Each row was made from one walk, in order. Every step used is in the known rows, and no mark comes twice. Write each row's walk.
In the rows, zero is written as 128.
Known rows:
navod > fibof > vorim > buka: [ 97 145 121 181 118 139  95 124  95 117 108 118 141 161 117 125 155 152
 113 117 126 115 142]
buka > farane > vorim > ravir > fibof > navod: [137 102 140  77 113 101 109 123 159 141  85 161 128  97 168 176 125  81
 139  73  92 192 171]
fibof > vorim > farane: [122 134 124 158 130 171  91  90 151 121 119 114 131 130  89 140 102 119
 143 137 217 144 108]
ravir > fibof > vorim > buka > farane: [124 172 128 132 129 174  97 124 159 132  90 124 119 127 178 111 131 144
 125 125 163  97 170]
navod > fibof > vorim > buka > farane: [116 169 129 139 130 165 117 125 145 128 111 121 129 135 166 100 133 154
 124 117 159  93 151]
navod > fibof: [133 106 136 134 134  83 170 112  92 130 156 125 131 141 108 123 137 146
 135 145  96 134 103]
ravir > fibof > navod: [130 100 146  74 120 106 108 129 149 134  86 151 122 109 151 176 129  92
 136  81  81 181 164]
buka > farane > vorim: [128 127 120 108 131 146 148 125 134 133 226 127 157  88 171 128  82 124
 128 138 153 113 146]
vorim > buka > farane > fibof > navod: [124 119 153  84 112 155 105 150 165 109  90 133 133 110 167 109 130 115
 128  75  97 139 164]
buka > farane > fibof: [155 128 142 103 123 174 127 127 163 114 123 116 113 110 154  63 123 141
 136 177 129 102 146]
sugul > navod > fibof > farane > vorim > buka: [100 153 130 158 127 105 140 159  99 111 146 120 144 150 142 145 123 138
 109  79 132  99 136]
sugul > navod > fibof: [147 103 145 117 135  79 196 107  92 130 105 118 125 147  96 135 139 135
 125 130 110 121  87]
ravir > fibof: [154 117 134 107 129 109 115 107 138 141  99 138 100 120 142 156 133 113
 137 170 109 153 155]
buka > farane > vorim > fibof: [181 103 120  83 146 138 117 159 133 129 163 133 170 113 162 113  97 136
 104 157 158  85 130]
buka > farane > vorim > fibof > navod: [149  91 137  54 131 128 110 167 146 127 132 147 171 103 165 145 105 107
 112  72 115 133 146]
fibof > farane > buka: [136 123 126 118 143  98 190 158 130 130 163 134 111 108 124 102 132 125
 129 145  88 118  63]
sugul > navod > fibof > vorim > buka: [105 143 125 174 119 136 109 122  93 118  85 115 136 165 111 130 157 146
 108 108 134 108 134]
vorim > buka > farane > fibof: [145 141 142 123 120 178 109 136 160 105 100 114 116 122 166  61 134 147
 125 162 136  88 155]
sugul > navod > fibof > vorim: [112 111 126 128 123 128 152  92  88 141 124 116 126 151  67 139 141 143
 127 129 127 134 106]
navod > fibof > vorim: [101 116 119 138 121 132 133  96  86 141 160 122 133 145  76 132 141 148
 133 142 114 142 116]
fibof > vorim: [114 129 112 145 122 159 110 109 119 137 163 119 135 130  93 128 130 131
 134 159 127 150 141]
navod > fibof > vorim > farane > buka: [132  92 127 129 130 138 150  92 118 126 118 131 122 110  89 110 131 125
 123 153 159 117  29]

Write each row's walk:
[117 122 117 118 117 149  94  93 119 148 120 130 110 131  99 155 137 125
 134 160 120 154 153] : ravir > fibof > vorim
[145  99 140  93 115  89 104 124 156 137  66 159 122 110 151 177 141  78
 141  84  76 203 166] : vorim > ravir > fibof > navod
[ 94 155 125 167 127 107 127 161  98 111 167 123 148 146 149 139 122 141
 114  86 125 104 146] : navod > fibof > farane > vorim > buka
[119 123 134 146 130 151 121  78 129 123  90 112 124 144  69 145 112 127
 138 115 219 131  85] : sugul > navod > fibof > vorim > farane
[154 116 109 175 108 128 102 105 139 132 106 134 127 130 100 107 154 105
 144 181 115 184 147] : farane > fibof > vorim > ravir
[122 174 124 145 132 180 105 131 158 126 110 120 131 126 176  98 128 146
 125 124 163  94 162] : fibof > vorim > buka > farane
[104 155 137 129 146  70 188 166 117 132 177 124 110 155 107 130 124 149
 150  92  96 131 116] : navod > fibof > farane
[116 139 119 173 122 133 101 144 109 107 161 123 161 129 162 134 121 128
 107 124 133 112 157] : farane > vorim > buka
[127 115 132 111 141  80 206 149 108 132 158 136 109 119 113 103 139 137
 128 131  80 114  46] : navod > fibof > farane > buka
[122 168 133 133 132 163 130 123 144 129  85 118 126 137 161 104 136 151
 119 108 166  86 142] : sugul > navod > fibof > vorim > buka > farane
[159 111 126 101 149  98 176 174 130 129 143 138 122 116 126  95 134 131
 116 148  94  99  56] : vorim > fibof > farane > buka
[133 113 136 103 143  77 220 146 108 132 136 133 106 123 106 108 140 133
 122 124  86 106  39] : sugul > navod > fibof > farane > buka
[104 138 120 120 134 107 161 158 116 130 252 126 146 113 134 151  85 123
 135 110 119 132 141] : fibof > farane > vorim
[109 149 120 170 116 151  68 123 116 122  80 124 125 151 134 141 153 135
 114 130 130 124 166] : ravir > fibof > vorim > buka
[101 157 125 158 125 116 108 159 114 115 150 127 138 139 160 151 120 131
 114  95 128 111 163] : ravir > fibof > farane > vorim > buka
[139  95 125 119 128 147 131  89 133 129  99 135 112 103 101 121 128 115
 123 165 162 124  47] : ravir > fibof > vorim > farane > buka
[134 160 130 133 138  70 145 154 153 144 115 140  89 142 132 154 132 113
 157 113 102 165 157] : vorim > ravir > fibof > farane
[179  89 116  96 142 123 111 161 113 125 168 133 176 120 141 125 103 128
 102 165 139  98 123] : farane > vorim > fibof
[121 162 135 113 143  87 150 159 148 140 138 132  89 140 130 154 121 126
 152 108 103 144 154] : ravir > fibof > farane
[117 117 121 131 109 180  99 106 121 125 145 113 124 130  86 101 136 138
 132 174 122 134 141] : farane > fibof > vorim
[124 129 129 141 128 164  79  80 152 128  91 122 114 131  91 158 107 115
 144 138 216 146 117] : ravir > fibof > vorim > farane
[154 125 102 186 117 115 110 107 138 141 121 137 135 130 107 127 150  99
 147 172 120 192 145] : fibof > vorim > ravir
